Each row was made from one path, in order. Every step used is in the known rows, and no mark comes twice. Write each row's path.
Known rows:
vudotid, zaro, moko, vafe: [ -4   6  -1 -14  17   0   3 -10   7 -12  10  -6  -2 -15   1  16  -4   2
   9 -16  -1  -6]
mubef, moko, doba, vudotid, vafe: [-10 -15  -6  15  -3   8 -12   2  -1   6  -1 -14   8  20 -13  -1  11 -12
 -14  -6  -4   8]
fugip, mubef, moko, doba: [ 10   2  -1  12 -14  22 -20  30   5  10   2 -13  20  -7 -10   7  12  -2
  -8   2  13  -2]
digi, zaro: [  3   7   4 -15   9   8  15   1  -1  -5   1   4 -10 -23  13  -8  -3  12
  -8  -4  -6 -16]
moko, vafe, vudotid: [  0  17   1 -25  -2  -2  -5 -10   8  -8   7   8   8 -19  15   3  15  -8
  -8   0  18  -8]
moko, doba: [  1   5 -10  -1 -17  16  -1   5  13   7  -4   8  12  -7   7   5  -3   8
 -17  -7   7  -7]
moko, doba, vudotid, vafe, digi: [-12  -5 -18   6  -8   0   4   4   3   3 -13   9  16  41   1  -3  -4 -12
  -4   3   1   7]
doba, vudotid, vafe, moko: [  1  -9   4  14  14  -9 -12 -10  -4  -6 -22  -9   3   6  -6  -4   8 -12
 -25  -1  -5   4]
doba, vudotid, zaro: [  4   1   5  -1  23   4   1 -25   1  -1  -2  -2  -6  -7   2   6 -11   3
  11 -15 -10  -7]
vudotid, vafe, digi, zaro, moko, doba: [-18  -6 -17  -4 -12   0  20  23   0   0   3   2  -3  34   4  -6  -9   6
  -2  14 -11  -3]
moko, vafe, vudotid, zaro: [  7  19   4 -24   3  -5  -3 -19  -1  -4  10  -1   6 -18  17  10   5   0
  11  -8  10 -12]
fugip, mubef: [ 12  11   9  -5  -3   9  -8   3  11  -7  -8   4  12 -16   6   4   6  -3
 -12   3  14  -7]
mubef, moko: [  3   3  10   2   6  17  -4   3  -4  -2   1   1 -15 -24  -1   0  11  -1
 -18   1   3   6]
mubef, fugip: [ 12  23  -5  -8   0   9  12  -5 -13  -9 -12   7  -2 -13   2   1  -9  -2
 -14  -3   0   0]
moko, doba, vudotid, vafe: [-10  -9 -12   7  -9   0  -6  -9  12   2  -7  -1  19  22   0   1   0 -10
 -16  -9  -2  -2]
moko, doba, vudotid, zaro, digi, vafe: [ -5  -2   0   1  -6 -12   0  -8   3  12   6   0   7   1  -1   3 -12   5
  31 -15   0   2]
fugip, mubef, moko, doba, vudotid, vafe: [  1 -12  -1  20  -5   6 -23  13   1   5  -5 -24  26  21 -16   2  15 -19
  -7   0   3   4]
digi, vafe, vudotid, zaro: [  2   9  14 -21  -4 -12 -14 -18   0  -7   7   7 -16 -14  14   4   3   0
  12   6  10  -3]
mubef, moko, zaro, digi: [ 15   8   9   6 -16   5  17  14 -18   2   8  11 -11 -32   1 -11   3  10
  -3   6  -1  17]
vafe, digi, zaro: [ -1  11  -5 -15  10   7  27  13  -9  -4  -7  14 -12  -5  15 -13  -5  11
   4  11  -4  -7]
fugip, mubef, moko, doba, vudotid, vafe, digi: [ -4  -8  -7  17  -4   3 -14  27  -6   6  -9 -13  24  43 -16  -1  11 -20
   4  14   7  12]
digi, zaro, moko, doba, vudotid, vafe: [-19 -20 -12   4   5  -4   3  -1  10  -1  10 -12   0  29  -7  -2  -6   2
  -3  -4 -18 -13]
vudotid, zaro, moko: [  0  -1   6  -3   9   5   8 -16   6  -6   7  -2 -18  -9   2  13 -14  11
   4  -6  -9  -5]
fugip, mubef, moko: [ 11   5  13   4   4  16 -15  16  -2  -3   0 -10   2 -19  -6   2  18  -7
 -10   6  12   2]
moko, zaro, digi: [ 15  16   4  -2 -22  -3  24   3  -5  -2   0  25  -3 -30  14 -10  -7  13
  -5   2   1   7]
zaro, digi, vafe: [ -5   8  14 -13 -11 -11   5  -3   2  -8   1  18  -8 -28  14  -8   3   0
   0   2  12  10]

Write each row's path:
[ -7  -7  -2  -7  32  -5  -2 -22   7 -11  14  -9  -1   1 -11  14  -4  -4
  18 -21  -7  -8]  doba, vudotid, zaro, moko, vafe
[ 11  22  15 -12 -15  -6  19 -21  -9  11  10   3 -12 -20  21   4 -10  11
  19   6   3  -6]  vafe, vudotid, zaro, digi
[-12 -16 -17   2  12   6  18  16   3   7  12   5  -7  35 -11  -3 -15  12
  19   8 -13 -11]  vafe, digi, zaro, moko, doba, vudotid
[  9  -9  -3  16   3 -13  -9   0  -9 -12 -21   2   5   6 -10  -9   4  -6
 -26   2  -8  10]  doba, vudotid, vafe, moko, zaro
[  1  -9  -2  13  -8 -12 -12  11   3  10  -6  -3  10   0 -13  -4   3   0
   6   0   8   7]  zaro, digi, vafe, moko, doba, vudotid
[ -2 -16  -6  13   3  -5 -30  11   8   2 -10  -3  11   7 -18   1   8  -3
  -8  -3  10   4]  digi, vafe, moko, doba, vudotid
[ -8  -5   2   3   8  -5  -2 -22   6 -11 -10   2   0   6   5  -5   5 -14
 -19  -6  -6   1]  doba, vudotid, vafe
[  4  -9  -2  14  10  17 -11  -1  -7  16   8 -20   2   6 -16  12  -4   4
  16 -15  -9  -2]  mubef, moko, doba, vudotid, zaro
[  7  13  12 -16 -31 -23   1  -1  -5  -7  11  30 -11 -17  15 -13   5   5
   5  18  14  10]  moko, zaro, digi, vafe, vudotid
[  3   1   3   8  -2  -3  -6   2  -3  -6 -25  -5   1  -8   5  -3  10  -7
 -36   5   1   5]  vudotid, vafe, moko
[  2  -3   7  -3   5  -5 -21   7   1 -11 -16   5  -8 -22  -2  -3  13  -3
 -20   5  11   8]  digi, vafe, moko
[  4 -13  -5  12   9  -7 -27   4  -1   8 -10 -13   9   5 -17   8  -1   3
  12 -10   0   0]  digi, vafe, moko, doba, vudotid, zaro
[ 24  12  13  10 -16   3   5  26 -16   3   4   2   5 -27  -4  -9   8   4
   4  11   7  14]  fugip, mubef, moko, zaro, digi
[ -3  -8   5   9   0  -5  -8   4  -9  17  12 -15  -3  -4 -13   1  -2   2
  35 -11   0  12]  mubef, moko, doba, vudotid, zaro, digi, vafe
[ -9  -7   2 -10 -20  -9 -22  -7  12   2  20  -1 -12  12  -2  16  -5   7
  16   7   5  -6]  digi, vafe, vudotid, zaro, moko, doba
[  8   6  10   2  12  -4  20 -23  -6   8   3  -2  -5 -14   6   2 -16   6
  23 -11  -8  -3]  doba, vudotid, zaro, digi
[  4  -3  -8   6   4   8  -2 -12   5  13  -1  -7  11   8  -2  12 -15   7
  13 -17  -7 -12]  moko, doba, vudotid, zaro
[  0  -2  -2  -5 -20   5  -5 -10  10  11  19  -3  -7  14   1  20 -14  13
  13   4  -1 -13]  vafe, vudotid, zaro, moko, doba
[  9  18  10  -7  -5   1  26 -12  -5   6   0   2  -7 -28  18   3 -16  13
  14  -8  -4  -2]  vudotid, zaro, digi
[ -9  -1  -4 -11  12   5  25  14  -1  -9   7  13 -25   9   5  -6 -11  11
   5  18 -10  -6]  vafe, digi, zaro, moko
[ 12  -3   3  19  -5 -20   7   1 -15  -3 -17   4   6   0  -6 -15  -1  -2
 -11   5  -8  14]  doba, vudotid, vafe, moko, zaro, digi
[  4  -1   3  17   2   9   9   0 -12  25  12 -19   0  -3 -10   7  -9   8
  29 -12  -8   4]  mubef, moko, doba, vudotid, zaro, digi
[-12  -3  -5  -8  19 -10  19   0 -11  -8  -9   3  -7  24   9 -19  -2  -6
   1   8 -12  -2]  doba, vudotid, vafe, digi, zaro
[ -9 -17 -10  11   3   8  -5  -6  22   2  11   2   1  21 -15  10  -8   2
  -3  -5  -5  -8]  zaro, moko, doba, vudotid
[  8  -9   0  19   4  16 -24  18   6  12   4 -15  21   8 -20   6  12  -8
   3  -1   8  -2]  fugip, mubef, moko, doba, vudotid
[-17 -15  -5  -2  23 -13  20  -2  -4 -13   3   1 -18  36  -2 -12  -6  -5
   4  12 -19  -1]  doba, vudotid, vafe, digi, zaro, moko
[-10   6 -11 -15  10   1  11  10   9 -15   4  16  -2   7   2   3   3  -7
   1   5   8   6]  zaro, moko, vafe, digi
[-10 -18 -10   4  12   6   7   1  12   4  18  -6  -6  16 -12   1 -12  13
   7  -4 -14 -19]  digi, zaro, moko, doba, vudotid
[  3  -1 -10  11 -20   4 -11  13   1   5 -23  -9  19   5   1   2   5  -2
 -31  -1   2   3]  vudotid, vafe, moko, doba
[ -8   9  -4 -16   2  -4  23  10 -12  -8 -12   8  -8   9  19 -16  -3   0
  -6  12  -9  -1]  vudotid, vafe, digi, zaro
[ -3  13  16 -18 -21 -19   0 -11   2  -3  12  17 -13 -19  17  -8   8  -3
   4  16  17   5]  zaro, digi, vafe, vudotid
[-12  -2  -3   0   9  -7   8  -8  -2  -9 -16  13  -1  28   6  -9   1 -17
  -7   7  -3  10]  doba, vudotid, vafe, digi
[  2  11   7 -15   3   6 -15   0  -6  -3  14  -4  -3 -19   4   2  24 -12
  -5   4  16   1]  mubef, moko, vafe, vudotid
